Known rows, with every way that one mark hangs from another:
(kinaf zefus): [ 1.15  1.53 -0.26 -1.09  1.18 -1.19 -0.56 -0.16  1.66  0.00 -0.61 -0.89
 -0.19 -2.40 -0.20 -1.37 -1.10 -0.71  0.75 -2.23 -1.60 -0.12  0.36]
(lerut gafe kinaf (timubev zefus)): [ 0.46 -0.37 -0.38  0.12  2.35  2.85  0.17 -0.89 -0.59 -0.92  4.22 -0.94
 -3.58  0.64  0.51 -1.71 -0.69 -0.48 -0.44  1.25  2.75  0.40  5.01]
(timubev lerut (zefus (kinaf supazi))): [-0.87 -0.83 -0.56  0.15  1.80 -2.98  3.75 -0.20  1.95 -1.32  1.50 -1.03
 -1.03 -0.32  1.16 -3.27  0.01 -0.52 -3.06 -2.35 -0.59  1.79  3.82]
(kinaf (lerut timubev tofopub)): [ 0.11  0.69  0.20  1.77  0.48  1.90 -1.28 -1.06 -0.25  1.10  1.11 -1.09
 -2.22 -0.54 -0.01 -1.46 -0.90 -0.71 -0.85 -1.17 -0.17  3.18  3.26]
(gafe lerut): [ 0.13  0.13  1.21  0.34  1.00 -0.16  1.17  0.04  1.12  1.19 -0.70 -1.09
 -0.96 -0.99  0.44 -2.07  0.90 -1.15  1.38  0.69  0.31  1.81  1.95]
(zefus (kinaf (lerut timubev) supazi) tofopub): [-0.30  1.41 -1.01  0.18  1.67 -0.55  1.34 -0.77  1.48 -0.65  1.07 -1.33
 -1.32 -1.28  0.17 -1.92  0.18  0.17 -4.69 -3.33 -2.33  2.73  1.62]
(zefus (timubev (lerut gafe))): [ 1.37 -0.60 -0.24  0.38  1.09  1.37 -0.30 -0.70  0.69 -0.86  0.80 -0.84
 -1.29 -0.18  0.06 -2.83 -1.96 -0.48 -1.32  1.19  1.48  4.25  5.39]
(lerut gafe): [ 0.70 -0.01  0.39 -0.96  1.28  1.42 -0.86 -0.74  0.69 -0.46  0.91 -0.83
 -1.22 -1.04 -0.01 -1.45  0.07 -0.31  0.29  1.84  0.68 -0.16  3.58]
(zefus (kinaf supazi) tofopub): [-0.81  0.46 -0.64 -0.63  1.42 -2.25  2.64 -0.11  2.25 -0.51 -0.62 -1.21
 -0.35 -1.70  0.43 -2.43  0.00 -0.05 -3.84 -2.19 -1.23  1.74  0.72]
(gafe (lerut (tofopub (zefus kinaf)))): [-0.42  1.09  1.03  1.55  0.09  1.47  1.32  0.24  1.34  2.62 -2.39 -0.93
 -2.17 -1.54  0.75 -2.06 -0.19 -0.56  0.84  0.20  2.10  4.02 -0.32]
(tofopub zefus): [ 0.59 -0.05 -0.76  1.12  0.42  1.33  0.38  0.33  1.13 -0.78 -0.66 -0.60
 -1.20 -2.13 -0.30 -1.95 -1.87 -0.38  0.30  1.47  0.53  1.35 -1.64]
(timubev (zefus kinaf)): [-0.70 -0.17 -0.44  0.39  1.13  0.07  1.49 -0.48  1.82 -0.77  0.04 -0.93
 -1.24 -0.60  1.01 -1.84 -0.01 -0.78 -1.56 -0.25 -0.20  0.87  1.85]
(lerut gafe (kinaf zefus)): [ 0.86  3.06 -0.06 -2.11  2.01  0.37 -1.40 -0.76  0.87  0.15  0.35 -0.93
 -1.49 -1.36 -0.18 -1.08 -0.89 -0.58  1.68 -0.65 -0.70 -2.66  3.04]
(dateb (zefus (kinaf lerut supazi) tofopub)): [-1.47  2.01 -0.14  1.41  1.47 -2.47  0.42 -0.27  3.05  0.26 -1.44 -0.95
  0.83 -1.99  0.18 -2.17  1.91 -0.20 -3.37 -1.92 -5.22  1.10  1.57]
(dateb (zefus (kinaf supazi) tofopub)): [-1.09  0.37 -0.19  0.14  1.51 -3.24  1.78  0.32  2.96  0.26 -1.11 -0.79
  0.96 -2.13  0.45 -2.65  1.69 -0.16 -2.86 -1.51 -2.81  1.38  0.80]
(dateb supazi zefus): [ 0.18 -1.11  0.30  1.86  0.43 -2.50 -0.38  0.25  2.39  0.48 -0.89 -0.38
  0.43 -2.41 -0.33 -2.72  1.90 -0.32  0.26  2.46 -2.56  1.14  2.10]
(dateb supazi (zefus tofopub)): [ 0.32 -1.62 -0.29  3.46  0.26 -2.00 -0.17  0.19  2.38  0.59 -0.93 -0.53
  0.34 -2.51 -0.51 -3.17  1.14 -0.24 -1.53  1.49 -2.22  3.62  1.19]
(zefus tofopub): [ 0.19 -0.57 -0.67  1.38  0.58  0.26  0.51 -0.32  1.11 -0.31 -0.40 -0.99
 -0.62 -1.39 -0.07 -2.29 -1.24 -0.79 -1.65 -0.30  0.00  2.75  0.39]
(dateb supazi (zefus kinaf timubev tofopub)): [ 0.15 -0.43 -0.69  3.04  0.23 -1.58  0.23  0.21  3.46  0.55 -2.78 -0.63
  0.34 -2.29 -0.09 -3.22  0.32  0.03 -3.83  1.24 -2.09  6.05  1.41]
(kinaf (zefus (timubev lerut) tofopub)): [ 1.95  0.61 -1.42  1.83  0.78 -0.80  0.19 -0.15  1.68 -0.31 -0.72 -1.03
 -0.35 -1.63 -0.28 -3.15 -3.89 -0.77 -2.62 -3.78 -0.40  6.64  1.36]
(dateb supazi): [ 0.52 -1.04 -0.20  1.17  0.32 -1.46  0.53 -0.21  1.71 -0.26 -0.42 -0.80
 -0.86 -1.99 -0.37 -2.51  0.23 -0.24 -0.76  1.78 -1.03  1.56  2.03]
(timubev (lerut gafe kinaf) zefus): [-0.17 -0.48 -0.40  1.15  1.86  1.10  0.75 -1.09  0.02 -0.95  2.75 -0.87
 -2.56  1.10  0.70 -2.86 -1.00 -1.04  0.05  1.10  1.62  0.34  6.11]
(kinaf lerut supazi (zefus tofopub)): [ 0.56  2.79 -0.58  0.98  1.73 -2.12 -0.09 -0.21  2.12 -0.33  0.01 -1.41
 -0.39 -2.78 -0.68 -1.56 -1.23 -0.01 -3.19 -4.88 -4.35  1.65  0.98]
(tofopub (zefus kinaf)): [-0.04  0.99 -0.92 -0.08  0.43  1.00  0.81  0.00  1.91 -0.62 -1.82 -0.59
 -0.98 -2.03  0.23 -1.83 -0.99 -0.27 -0.19  0.86 -0.03  0.75 -2.07]
(timubev zefus): [-0.08 -1.16 -0.21  1.59  1.11  0.37  1.05 -0.18  1.07 -0.98  1.15 -0.93
 -1.48 -0.69  0.48 -1.97 -0.80 -0.85 -1.01  0.48  0.37  1.68  2.22]

Rows:
[-0.41  1.09 -0.34 -1.28  1.48 -2.05  2.45  0.28  2.51 -0.80 -1.36 -1.18
 -0.45 -1.47  0.46 -2.18 -0.84  0.02 -3.80 -0.93 -1.12  2.43  2.29] -> (zefus (kinaf supazi) timubev)
[ 0.99  0.96 -1.13  1.57  1.09  2.74  0.05 -0.26  0.40 -0.97  0.18 -0.64
 -2.53 -0.26 -0.22 -2.99 -3.66 -0.38 -0.45  2.38  2.33  3.35  2.76] -> (tofopub (zefus (timubev (lerut gafe kinaf))))
[ 0.46  0.38  0.65  1.02  0.44  2.44  1.34  0.17  0.45  2.48 -0.29 -0.90
 -3.03 -1.21  0.76 -2.08 -0.28 -0.29  0.53 -0.62  3.47  5.20 -0.19] -> (gafe (lerut timubev (tofopub (zefus kinaf))))
[ 0.41  2.17 -0.90 -0.69  1.36 -2.04  0.35 -0.57  1.03  0.02 -0.36 -0.83
 -0.57 -0.90  0.09 -2.67 -1.85 -1.49  1.65 -2.71 -1.39 -0.76  1.94] -> (timubev (lerut (kinaf zefus)))
[-1.25  0.85  0.45 -1.43  1.74 -3.73  1.60  0.36  2.94  0.18 -1.11 -0.64
  1.06 -2.06  0.61 -2.22  2.44 -0.27 -1.06 -0.53 -3.19 -1.04  1.63] -> (dateb (zefus (kinaf supazi)))
[-0.68  0.68  1.41  0.03  1.92 -1.19  2.90  0.25 -0.37  2.53  1.70 -1.45
 -3.02 -0.14  0.67 -2.55  0.42 -0.73  0.05 -1.62  2.39  2.57  4.44] -> (gafe (lerut (kinaf supazi) timubev tofopub))
[ 0.32 -0.85 -0.08  2.35 -0.02  0.07  0.64 -0.32  0.51  0.86 -0.74 -0.98
 -1.30 -0.17  0.30 -3.27 -2.99 -1.10 -1.63 -0.67  1.87  6.67  4.33] -> (zefus (timubev (lerut tofopub)))
[ 0.02 -0.55  0.26  1.17  1.72  3.17 -0.16 -0.98 -1.21  0.70  3.97 -1.07
 -4.34  0.88  0.67 -1.76 -1.21 -0.48 -0.55  0.56  4.23  2.23  6.14] -> (lerut gafe kinaf (timubev zefus) tofopub)
[ 0.23  0.11  1.27  2.75  0.02  1.75  0.83  0.57  0.54  2.43 -1.24 -0.96
 -2.41 -1.60  0.23 -2.21 -1.05 -0.63  1.46  0.80  2.71  4.70  0.17] -> (gafe (lerut (tofopub zefus)))
[ 1.01  3.18  0.97  0.48  1.09  1.72 -3.46 -1.25  0.76  1.54  0.13 -1.15
 -1.81 -1.72 -0.39 -0.56 -0.87 -0.25  0.31 -2.21 -1.66  0.87  4.54] -> (kinaf (lerut gafe tofopub) zefus)
[ 0.57  1.78 -1.48  0.76  1.20 -1.65  0.57 -0.65  1.05  0.10 -0.38 -0.98
 -0.67 -0.98 -0.06 -3.06 -2.60 -1.35 -0.11 -3.72 -0.95  1.58  1.05] -> (timubev (lerut (kinaf (zefus tofopub))))
[ 0.86 -2.23 -0.62  2.75  1.32  1.69  0.59 -1.00  0.41 -1.12  3.03 -0.95
 -2.18  0.16  0.44 -3.13 -1.48 -0.51 -2.55 -0.27  2.14  4.70  4.82] -> (timubev (lerut gafe) (zefus tofopub))
[ 1.87  3.50 -0.01  0.22  1.61  2.04 -3.12 -0.86  1.62 -0.21 -0.37 -1.14
 -1.28 -1.87 -0.69 -0.66 -1.95  0.00 -1.30 -1.09 -2.53  2.14  3.93] -> (kinaf (lerut gafe) (zefus timubev))
[ 0.77 -1.47 -0.50  4.33  0.17 -1.28 -0.19  0.58  2.68  0.40 -1.57 -0.65
  0.10 -2.44 -0.62 -3.35 -0.47 -0.05 -3.31  1.77 -1.64  6.79  1.84] -> (dateb supazi (zefus timubev tofopub))
[ 0.09  1.70  0.68  1.99  1.12  1.87 -0.88 -0.22  0.59  0.39  1.10 -1.10
 -2.75 -1.95 -0.54 -1.37 -1.22  0.75 -1.87  0.29 -0.23  2.06  3.28] -> (kinaf (lerut gafe (tofopub zefus)) supazi)
[ 0.10  2.81  0.44  0.08  2.32 -2.96  2.48  0.55  1.69  1.50 -0.32 -1.56
 -1.29 -1.90  0.05 -2.42 -0.35 -0.63 -0.66 -4.06 -1.19  1.33  1.31] -> (gafe (lerut (kinaf supazi (zefus tofopub))))
[ 0.50  2.68 -1.16  0.41  2.05 -2.37  1.62  0.53  1.92 -0.28 -0.74 -1.44
 -1.00 -1.99 -0.42 -2.36 -3.38 -0.23 -3.68 -3.67 -1.30  3.17  1.30] -> (lerut (kinaf supazi (zefus timubev tofopub)))
[ 1.07  0.93  0.03  0.66  1.13 -3.11  1.35  0.39  1.43  0.80 -0.05 -1.23
 -0.91 -1.74  0.00 -3.02 -3.26 -0.34 -2.70 -4.78 -0.05  5.78  4.22] -> (kinaf supazi (zefus (timubev (lerut tofopub))))
[-1.09  1.59  1.19 -0.53  2.14 -2.53  3.18  0.46  1.13  1.00 -0.10 -1.37
 -1.45 -0.68  0.50 -2.49  1.01 -0.94  0.52 -0.18 -0.43 -0.52  3.05] -> (gafe (lerut (kinaf supazi)))
[ 0.25  2.77 -0.37  0.36  0.91  3.48 -1.77 -1.05  1.62 -0.62 -0.87 -0.74
 -1.82 -1.60 -0.11 -0.94 -0.31  0.31 -0.56  1.63 -1.44 -0.20  0.84] -> (tofopub (zefus (kinaf (lerut gafe))))
[ 1.14 -0.86  0.67 -0.37  1.02  2.78 -1.15 -0.91 -0.78  0.99  2.76 -0.91
 -2.86 -0.48  0.17 -1.51 -0.56 -0.10 -0.18  0.41  3.43  2.86  4.75] -> (lerut gafe timubev tofopub)
[ 0.04  1.27  0.77  2.33  0.04  2.14  1.19  0.59  1.63  2.44 -3.09 -1.08
 -2.41 -1.37  0.62 -2.26 -1.83 -0.36 -0.92  0.52  2.70  7.11  0.22] -> (gafe (lerut (tofopub (zefus kinaf timubev))))
[-1.05  0.32 -0.10  1.35  0.38 -0.79  0.95 -0.78 -0.17  1.24 -0.44 -0.91
 -1.58  0.52  0.54 -3.24 -1.73 -1.69  0.89 -0.50  1.18  1.60  4.09] -> (timubev (lerut kinaf tofopub))
[ 1.17  0.94  0.01 -0.15  1.63  3.21 -2.16 -1.43 -0.05 -0.58  2.61 -0.95
 -2.23 -0.55 -0.26 -0.98  0.22 -0.11 -0.53  0.74 -0.44  0.72  4.35] -> (kinaf (lerut gafe timubev))
[-0.42  2.69 -0.94  1.28  0.36  1.74 -0.57 -0.58  2.01 -0.56 -2.17 -0.73
 -1.15 -1.84 -0.02 -1.34 -0.79 -0.33 -0.71  0.43 -2.53  0.46 -1.49] -> (tofopub (zefus (kinaf lerut)))
[ 0.21  2.04  0.07 -2.15  2.44  0.65 -0.03 -1.16  1.08 -0.80  2.42 -1.17
 -1.95 -0.93  0.23 -1.11  1.42  0.63 -2.72 -1.10 -1.56 -0.33  4.75] -> (zefus (kinaf (lerut gafe timubev) supazi))
[-0.53  1.63 -0.01  0.55  0.52  1.60 -0.91 -1.38  0.50  1.27 -0.02 -1.07
 -2.02 -0.45  0.53 -1.34  0.00 -0.61 -1.37 -1.73 -0.65  2.41  2.83] -> (zefus (kinaf (lerut timubev tofopub)))
[ 0.35  0.82 -1.57  2.39  0.58  1.10  1.19  0.20  0.81 -0.93 -1.17 -0.65
 -1.78 -0.48 -0.13 -3.41 -4.17 -0.91 -0.62  1.28  1.30  3.89  0.55] -> (tofopub (zefus (timubev (lerut kinaf))))
[ 1.48  1.14 -0.66 -0.42  1.75 -3.49  1.71  0.49  2.04 -0.79  0.15 -1.11
 -0.22 -2.05 -0.18 -2.99 -2.79 -0.29 -2.55 -4.09 -1.51  3.83  3.06] -> (kinaf supazi (zefus (timubev lerut)))
[-0.25  1.38 -0.66  2.94  0.08  2.21  0.30  0.41  0.43  0.86 -1.89 -0.90
 -2.70 -0.94 -0.15 -2.29 -4.24 -0.63 -0.90  1.54  2.41  4.57  0.49] -> (lerut kinaf (tofopub (zefus timubev)))
[ 0.85 -2.28 -1.15  2.60  1.26  1.76  1.21 -0.32  0.22 -0.98  3.21 -1.03
 -2.44 -0.50  0.32 -2.35 -1.66 -0.50 -3.18 -1.23  2.12  5.26  1.51] -> (lerut (timubev (zefus tofopub)))
[-0.98  0.97 -0.95  3.15  0.93  1.31  0.24 -1.19  1.97 -0.63 -0.35 -1.25
 -1.47 -0.48  0.58 -1.78 -0.57 -0.66 -3.84 -1.51 -2.21  3.01  1.63] -> (timubev (zefus (kinaf lerut) tofopub))
[-0.63  0.53 -0.45  0.98  1.45 -2.54  1.79  0.65  3.18  0.02 -1.91 -0.90
  0.78 -2.04  0.32 -2.81  0.00  0.03 -4.65 -1.21 -2.12  4.53  1.35] -> (dateb (zefus (kinaf supazi) timubev tofopub))
[ 0.91  3.04  0.34 -0.11  1.36  1.52 -1.82 -0.48  0.53  1.57 -0.61 -1.18
 -2.39 -0.96 -0.13 -1.33 -3.02 -0.42 -0.18 -1.02  1.32  2.43  4.72] -> (lerut gafe (kinaf (zefus timubev)) tofopub)
[-0.61  1.41 -0.40  2.26  0.89 -0.01  1.95  0.99  0.76  0.52 -0.96 -1.13
 -2.64 -1.40 -0.18 -2.58 -3.86 -0.02 -2.53  0.26  1.74  4.18  1.24] -> (lerut (kinaf supazi) (tofopub (zefus timubev)))
[-0.25  0.60 -0.47  0.81  1.27  0.22  2.04  0.57 -0.38  0.56  1.77 -0.96
 -3.30 -1.22 -0.05 -2.40 -2.30  0.03 -1.11 -0.82  2.54  2.18  0.83] -> (lerut (kinaf supazi) timubev (tofopub zefus))
[ 1.58  0.72 -1.21  1.11  1.52 -3.02  1.88  0.42  2.02 -0.68  0.22 -1.25
 -0.36 -2.10 -0.34 -3.41 -3.49 -0.17 -4.38 -5.03 -1.04  6.29  2.17] -> (kinaf supazi (zefus (timubev lerut) tofopub))
